In the rows, zero is written as 128.
Known rows, with every step that occurs:
pugu/nurot/raden: [172 162 112 172 158  98 129 111 141 145 153  99 121 140 162  62  85 130
 129]
gavu/tabuper/diguk/suko/pugu/nurot: [140 147  88 126  94 133 167 151 148 221 139 101 132 130 174 161 125 158
 155]
tabuper/gemi/suko/diguk: [144 123 115 134  96 134 137 172 108 165 160  99 113  84 130  89 136 171
 137]
gavu/tabuper: [131 148 136 192 115  91 147 152 138 193 126  99 127 153 144  49  80 157
 141]
tabuper/pugu: [114 119 139 176 112 115 121 122  89 126 122  65 115 154 147 141 114 139
 129]
gemi/suko: [130 116 122 188 120  89 129 123  68 167 159 101 119 108 120  86 101 162
 140]
suko/diguk/tabuper/pugu/nurot/raden: [180 121 124 141 173 137 120 135 115 109 167  72 110 124 166  81 118 112
 126]
pugu/nurot/raden/tabuper/diguk: [126 140 124 158 106 109 130 134 149 128 141  90 144 167 182 136  78 112
 131]
tabuper/raden: [129 126 188 181 139  81 102 123 112 151 152  92 109 169 125  80  91 121
 142]
raden/tabuper/pugu/nurot: [127 104 133 138  99 113 107 107 150 143 147  95 125 179 184 118  96 121
 125]
diguk/suko/pugu: [152 161 138 123  88  83 138 127 110 185 131  98 121 115 136 127 133 185
 165]
nurot/raden/tabuper/gemi/suko/diguk: [143 116 127 105  88 127 133 179 161 139 163 123 125  94 141  60 105 143
 131]
nurot/raden/tabuper/diguk/suko: [112 139 151 120  77  96 149 141 134 115 109  90 153 148 144 141  74 132
 155]
pugu/nurot/raden/tabuper/gemi: [163 139 128 130  93 125 135 129 205 134 149 127 141 158 181  76  94 135
 122]
pugu/nurot/raden/tabuper: [159 143 143 141 118  78 113 113 183 138 153 119 136 166 174  45  63 119
 131]
suko/pugu/nurot/raden: [181 169  99 153 147 103 130 119 152 172 164 109 115 125 173  90 113 141
 134]
tabuper/gemi: [150 151 133 175  94 123 141 133 123 148 132  91 126 140 148 112 129 173
 132]
gemi/suko/pugu/nurot: [161 127  84 154 122 108 126 116 109 216 186 117 111 103 161 116 135 164
 140]
tabuper/pugu/nurot/raden: [148 132 104 160 151 131 130 114 138 121 144  88 117 145 170 109  94 110
 118]
pugu/nurot/raden/tabuper/diguk/suko: [126 137 129 111  89 107 148 130 150 129 124  97 152 151 164 140  77 125
 151]

Rows:
[164 146 135  89  94  83 128 120 196 161 150 134 138 142 172  76  84 136
 149]  diguk/suko/pugu/nurot/raden/tabuper
[113 147 138 153  90 105 154 134  76 141 106  64 139 135 132 174 109 161
 160]  tabuper/diguk/suko
[137 119  88 152  82 143 165 170 142 221 164 133 120  91 147 116 141 178
 136]  gavu/tabuper/gemi/suko/pugu
[149 100 101 132  97 134 143 132 170 148 174 143 138 118 161  79  93 135
 120]  pugu/nurot/raden/tabuper/gemi/suko
[143  75 143 154 138 133 116 148  41 120 169  62 107 101 128 110 142 140
 135]  gemi/suko/diguk/tabuper/pugu
[140 139 116 102  72 107 136 127 149 188 147 103 137 145 179 172 123 153
 157]  raden/tabuper/diguk/suko/pugu/nurot
[142 146 164 152 106  64 114 126 165 122 137 112 137 162 153  46  60 128
 136]  nurot/raden/tabuper
[158 112  93 118  78 129 131 129 165 205 187 141 126 117 178 121 137 162
 132]  raden/tabuper/gemi/suko/pugu/nurot
[103 135 152 173  75  91 122 139 111 137 126  75 142 173 162 154  92 139
 142]  raden/tabuper/diguk
[149 143 148 140  81 113 136 140 188 118 134 120 141 153 163  76  91 142
 126]  nurot/raden/tabuper/gemi
[157 162  89 125 124 126 156 133 139 161 144  95 130 116 169 162 118 138
 147]  tabuper/diguk/suko/pugu/nurot/raden
[155 120 112 121 108  92 120 126 174 172 182 144 130 123 170  69  87 129
 133]  gemi/suko/pugu/nurot/raden/tabuper
[171 146 117 112  82 129 135 137 214 158 160 136 134 144 190 100 118 144
 126]  suko/pugu/nurot/raden/tabuper/gemi
[133 148 112 140  96 113 130 141 162 153 150  99 138 154 190 161 102 121
 136]  suko/pugu/nurot/raden/tabuper/diguk
[189 138 158 155 122 131 128 156  93 133 160  74 118 117 143  80 157 177
 141]  suko/diguk/tabuper/gemi
[119 120 176 183 135  96 127 153 154 184 146 109 115 175 131  48  72 114
 141]  gavu/tabuper/raden
[119 144 140 109  52  95 140 145 125 172 126  94 140 136 155 184 124 164
 165]  raden/tabuper/diguk/suko/pugu
[192 108  91 152 128 144 137 121  98 195 203 117 116  94 164 122 170 173
 136]  diguk/tabuper/gemi/suko/pugu/nurot
[175 109 154 166 150  96 114 147  39 149 184  77 111  89 117  50 134 164
 149]  gemi/suko/diguk/tabuper
[158  84 192 160 166  99  96 149  65 144 198  90 101 117 106  48 120 122
 149]  gemi/suko/diguk/tabuper/raden
[171 155 111 117 106  98 135 112 132 203 151 106 120 123 162 124 133 172
 157]  diguk/suko/pugu/nurot
[128 158 123 133  80 108 151 144  90 176 123  77 128 118 145 199 141 174
 165]  tabuper/diguk/suko/pugu
[171 107 133 148 152 134 109 126  86 135 170  61 107 137 167 106 141 133
 132]  suko/diguk/tabuper/pugu/nurot
[147 100 160 188 142 117 115 112  49 108 145  54 117 148 142 124 131 141
 133]  diguk/tabuper/pugu
[105 133 158 127  60  90 141 136 114 135 108  83 151 156 144 158  89 150
 160]  raden/tabuper/diguk/suko
